In the rows, zero is written as 128.
Known rows, with every way that one mark hangs from another
j_938{j_112{j_599} j_556{j_472}}: [122  95 105 152  97 148 169 149 138 152 120 133 174 143 109  72 130 186]
j_472{j_556{j_938{j_112}}}: [117  81  86 197 135 160 148 148 134 145 160 124 171 113 111  56  99 174]
j_556{j_472 j_938{j_112}}: [109  84 100 175 105 133 168 133 128 143 128 158 163 145 114  72 123 169]
j_472{j_556{j_938}}: [112  77  82 177 124 156 146 143 132 149 175 116 158 104 104  58 101 166]
j_556{j_938{j_112}}: [111  94 111 193 107 151 149 145 128 136 135 141 164 126 113  60 122 171]
j_472{j_556{j_938{j_112{j_599}}}}: [117  85  85 184 112 165 146 151 147 139 152 116 167 112 110  55 110 176]
j_404{j_472{j_556{j_938{j_112}}}}: [115  78 117 168 144 162 150 120 144 144 162 111 195 120 114  68  79 177]
j_938{j_112{j_172 j_599} j_556}: [128 115 132 150 100 181 146 169 142 140 129 123 178 144 104  71 133 182]
j_472{j_556}: [117  87  99 140 147 168 142 140 122 158 171 105 162  98 104  67  88 171]
j_404{j_472{j_556{j_938{j_112{j_599}}}}}: [116  82 116 155 121 168 148 123 156 138 154 103 191 118 113  67  90 179]
j_172{j_112{j_938}}: [110 115  96 126 162 171 130 152 132 150 130 114 123 104 111  45 138 171]
j_938{j_112 j_556{j_472}}: [121  89 108 173 132 139 173 145 119 162 133 144 181 146 110  74 113 184]
j_252{j_112{j_599{j_556}}}: [117 129 140 103  89 161 147 168 117 153 106 111 138 124 102  72 158 155]
j_472{j_556{j_938{j_112{j_172 j_599}}}}: [120  92  96 173 113 177 141 157 149 135 154 118 169 122 108  60 113 172]
j_252{j_112{j_172 j_599{j_556}}}: [122 141 158  87  92 179 140 178 121 146 109 115 141 140  99  79 162 150]
j_112{j_172 j_599{j_556{j_472}} j_938}: [104 137  92  76  65 183 133 159 152 135 118 121 128 134  97  89 140 136]
j_252{j_112}: [118 116 157 116 137 158 144 158  98 158 125 126 146 119 112  71 140 170]
j_938{j_112{j_599{j_556{j_472}}}}: [118 117 111 133  89 161 158 147 134 145 102 123 163 137 106  77 123 164]

Rows
[110 118 108 105  44 167 152 154 148 135 127 125 144 149  90  84 147 137] -> j_112{j_172 j_599{j_556{j_472 j_938}}}
[110 128  79 113 114 174 134 162 150 145 109 100 115 109 101  45 156 157] -> j_172{j_112{j_599{j_556} j_938}}
[108 123  73 104 112 165 144 156 150 149 106 108 115 118 102  52 157 156] -> j_172{j_112{j_599{j_556{j_472}} j_938}}
[110 125 102 105  78 192 121 169 155 132 142 115 138 120 101  73 145 162] -> j_112{j_172 j_599 j_938{j_556}}
[109  89  98 159  76 140 165 136 144 134 118 149 158 143 114  70 136 170] -> j_556{j_472 j_938{j_112{j_599}}}
[111  75 113 152 135 159 149 115 142 147 174 105 185 112 109  70  81 171] -> j_404{j_472{j_556{j_938}}}
[114 149 135  87  93 184 127 184 130 141 104 119 127 131 105  78 164 145] -> j_252{j_112{j_172 j_599{j_556} j_938}}
[124 103 114 165  99 163 153 159 138 146 126 119 175 128 107  63 130 188] -> j_938{j_112{j_599} j_556}
[108 119  95  94  77 180 133 161 155 136 137 126 138 132 102  81 144 160] -> j_112{j_172 j_599 j_938{j_556{j_472}}}
[112  94 115 164 107 148 162 140 131 138 131 161 166 158 112  78 125 164] -> j_556{j_472 j_938{j_112{j_172}}}
[114 127 121  76  64 177 149 151 139 143 123 116 147 144  90  91 136 141] -> j_112{j_172 j_599{j_556{j_472}}}
[122 128 130 117  92 179 151 156 137 139 104 127 168 153 103  84 127 159] -> j_938{j_112{j_172 j_599{j_556{j_472}}}}
[110 106  95 168  91 141 169 149 127 150 124 147 162 158  98  81 125 139] -> j_599{j_556{j_472 j_938{j_112{j_172}}}}
[120  88  99 186 137 171 143 154 137 141 162 126 174 124 109  61 102 170] -> j_472{j_556{j_938{j_112{j_172}}}}
[126 107 123 137  99 167 161 159 141 146 124 137 178 159 106  80 133 180] -> j_938{j_112{j_172 j_599} j_556{j_472}}
[113 108  86 127  98 153 160 152 147 148 114 112 127 130  96  48 163 158] -> j_172{j_112{j_599{j_556{j_472 j_938}}}}
[107 134 117  78  81 202 111 159 151 124 131 114 130 114 106  78 138 157] -> j_112{j_172 j_599 j_938}
[102  96  76 138 118 145 147 144 127 157 149 135 142 115 108  74 119 165] -> j_112{j_938{j_556{j_472}}}
[116 129 133  91 103 172 138 179 133 145 116 133 135 139 110  78 168 165] -> j_252{j_112{j_172 j_599 j_938{j_556{j_472}}}}
[113 108  85 146 160 163 138 160 134 156 139 115 129 108 106  42 144 175] -> j_172{j_112{j_938{j_556}}}
[108  99  83 177  88 129 175 143 125 153 121 145 159 148 100  76 121 142] -> j_599{j_556{j_472 j_938{j_112}}}
